Each row was made from one walk, in order. Every step used is in the known rows, and no mark comes twice. Write each row's walk.
In the rows, 128 means zero.
Known rows
k d p j f n: 128 179 129 152 116 178 152 130 143 112  94 164 145 120 107 127 121 152 120  98 110  89 115 137 138 120 116 123 111
k j: 129 149 109 154 109  66 150 133 146 141 127 116 133 175 142 148 130  94 136 127 103 104 155 142 121  96 117 110 121
h x k d: 141 136 103 164 125 132 133 166 124 109 130 133 103 140 130 106 115 131 146 146 152  91 134 146 148 102 145 129 141
k d f: 131 127  89 153 129  96 144 164 110 115 116 119 118 145 119 119 137 129 105 128 123 113 132 136 129 101 119 122 133
f n h x k d: 158 158 116 133 105 187 114 163 151  72 140 161  99 141 151 100 120  97 133 148 154  78 134 137 173 107 134 139 139
f j:  93 132 131 109  98 125 122 121 133 128 106 106 135 157 149 131 106 117 136 120 122 113 138 126 121 126 147 116 122
f j p:  96 132 166  97 108 149 152 119 134 141 108 125 123 172 138 138  95 131 166 112 127 111 149 131 120 131 149 126 121
k h x: 137 134 118 140 116 122 114 141 147 117 151 115  86 159 140 122 116 133 145 136 131 126 118 151 152  93 139 123 156
n f j: 100 122 123 100 121 135 141 119 124 123 104 115 140 146 151 144 116 112 129 118 116 124 128 106 111 122 142 152 141
n h x: 149 119  99 137 106 102 136 137 161 125 145 119  76 144 143 111 112 109 115 132 157 138 106 152 138  95 161 142 147
d p j: 102 129 115 160  84 103 128 129 137 147 113 133 150 139 111 123 117 144 139 111 134 117 115 169 122 125 130 109 117
d f: 101 104 111 146 128  91 117 158 130 137 138 116 126 151 134 118 129 115 110 131 136 131 117 131 113 109 137 138 137
p j: 100 132 122 148  96  86 143 122 146 153 122 113 146 137 142 155 116 118 144 124 132 129 132 166 124 118 152 110 111
f n h k: 132 161 113 139 108 132  85 137 156  96 134 137  96 155 156 122 120  79 102 141 165 101 132 145 136 100 145 133 122
d f j p:  88 112 170 102 113 165 142 139 129 135 130 140 129 166 130 125 118 134 141 123 137 134 142 112 117 143 150 142 135
h k: 119 139 103 166 127  75 105 144 128 133 117 108 102 151 130 129 114 116 114 141 164 109 131 155 115  93 152 126 125
j f n: 109 147 140 130 143 138 126 134 155 118 123 125 137 145 152 130 102 113 121 117 112 102 112 122 119 102 139 143 116
h x k d p j: 131 148 114 176  90 161 131 156 132 120 123 169 128 121  96 100 123 161 148 128 163  92 122 163 152 131 138 122 146
f n h x: 143 145 118 119  93 154 116 142 168 101 144 134  96 149 159 110 120  99 117 140 146 111 104 133 147  97 155 144 134
h x k d p: 144 134  99 176 113 147 126 171 120 103 118 157 109 147  98  75 120 160 140 130 159  78 118 147 143 114 122 127 155
f n h k d p: 164 187  89 153 105 156  93 150 131  75 103 165  94 157 108  88 130 118  92 120 154  71 131 149 144 103 102 118 127
d p j k:  90 139 112 171  92 121 126 115 171 137 123 160 142 140 111 116 126 154 139 119 140 141 118 163 133 129 141 121 117
p j f n: 100 155 155 133 121 153 137 119 169 137 132 137 156 124 149 155 108 117 131 118 115 121 124 136 127 120 159 138 105
n h x k: 135 106 115 143 111 142 110 149 163 116 168 139  93 146 148 102 115  97 135 144 174 122 123 153 152 114 162 146 161

Which walk is each row?
 90 141 121 156 103 104 141 112 177 144 138 137 135 135 138 148 121 130 146 135 141 155 135 166 138 119 160 122 106
p j k
 83 140 127 120 102 140 125 110 165 117 123 129 127 161 145 117 115 130 138 136 134 133 138 129 131 130 153 130 117
f j k
137 151 146 128 105 184 139 115 201 123 157 151 104 113 149 137 115 111 112 130 141 148 103 136 152 114 182 162 132
p j f n h x
113 143 111 170 101 139 129 148 125 120 113 154 158 136 108 117 126 138 153 113 145  79 149 169 148 138 114 100 126
x k d p j
114 166 109 122 109 144 148 118 146  96  99 134 110 149 129 119 116 143 137 131 121 114 155 125 148 119 135 118 112
f j k d
148 150 104 121 113 149 121 162 138  80 132 145 116 142 143 113 143  87  95 128 123  99 125 125 152 109 111 130 131
k d f n h
119 150 140 134 101 179 122 111 190 123 138 165 140 127 126 120 116 111 112  97 126 117 111 144 140 133 135 140 127
d p j f n h
129 159 164 152 136 181 130 148 182 113 160 170 131 153 153 121 125 100 143 145 125  89 138 103 134 108 146 166 147
h x k j f n
104 172 127 149 106 165 133 141 161  98 128 171 139 125 130 130 154 132 117 147 127 127 138 128 153 122 134 135 104
p j k d f n
114 111 123 157 121 128 112 157 146 125 151 131 117 149 142 102 111 125 148 148 167 110 118 142 134 109 161 142 151
h x k
120 151 148 123 110 166 133 107 193 124 145 143 132 122 156 151 111  87 119 113 121 130 124 143 145 125 159 142 116
p j f n h
126 140 119 113 100 135 115 135 157 100 134 123 122 158 169 120 118  78 119 123 126 100 121 141 142 108 127 126 120
f n h
117 136 152 104 121 167 163 144 111 117 107 142 118 159 115 125 122 142 136 120 123 116 155 109 135 136 130 134 132
k d f j p
109 152 141 119 101 187 104 110 179  96 154 146  78 158 142 110 122 146 149 149 131 150 137 126 164 118 155 138 149
f j k h x
147 168  84 170 133  79 129 149 109 113 102 117  91 146 114 125 116 129 109 137 152  92 147 155 132  84 132 112 115
h k d
118 151 134 158  98 148 115 115 195 123 168 152  94 133 133 138 130 148 153 150 147 168 135 167 180 113 161 132 139
p j k h x
130 151 113 167 126 125 167 123 143 137 102 146 133 117  87 128 111 161 121  89 115 113 125 156 132 119 125 117 125
k d p j f
101 122 157  90 132 163 173 117 126 138 108 132 135 162 139 147 105 128 154 108 122 127 147 110 110 131 140 158 142
n f j p
116 117 106 156 139 127 119 175 117 103 135 139 138 145 125 108 136 116 127 136 142  95 146 132 143 121 119 127 146
x k d f
119 154 113 138 117 137 106 153 108 107 106 139  99 140 118 113 134 133  88 148 152 112 150 112 131 117 142 130 135
h k d f j
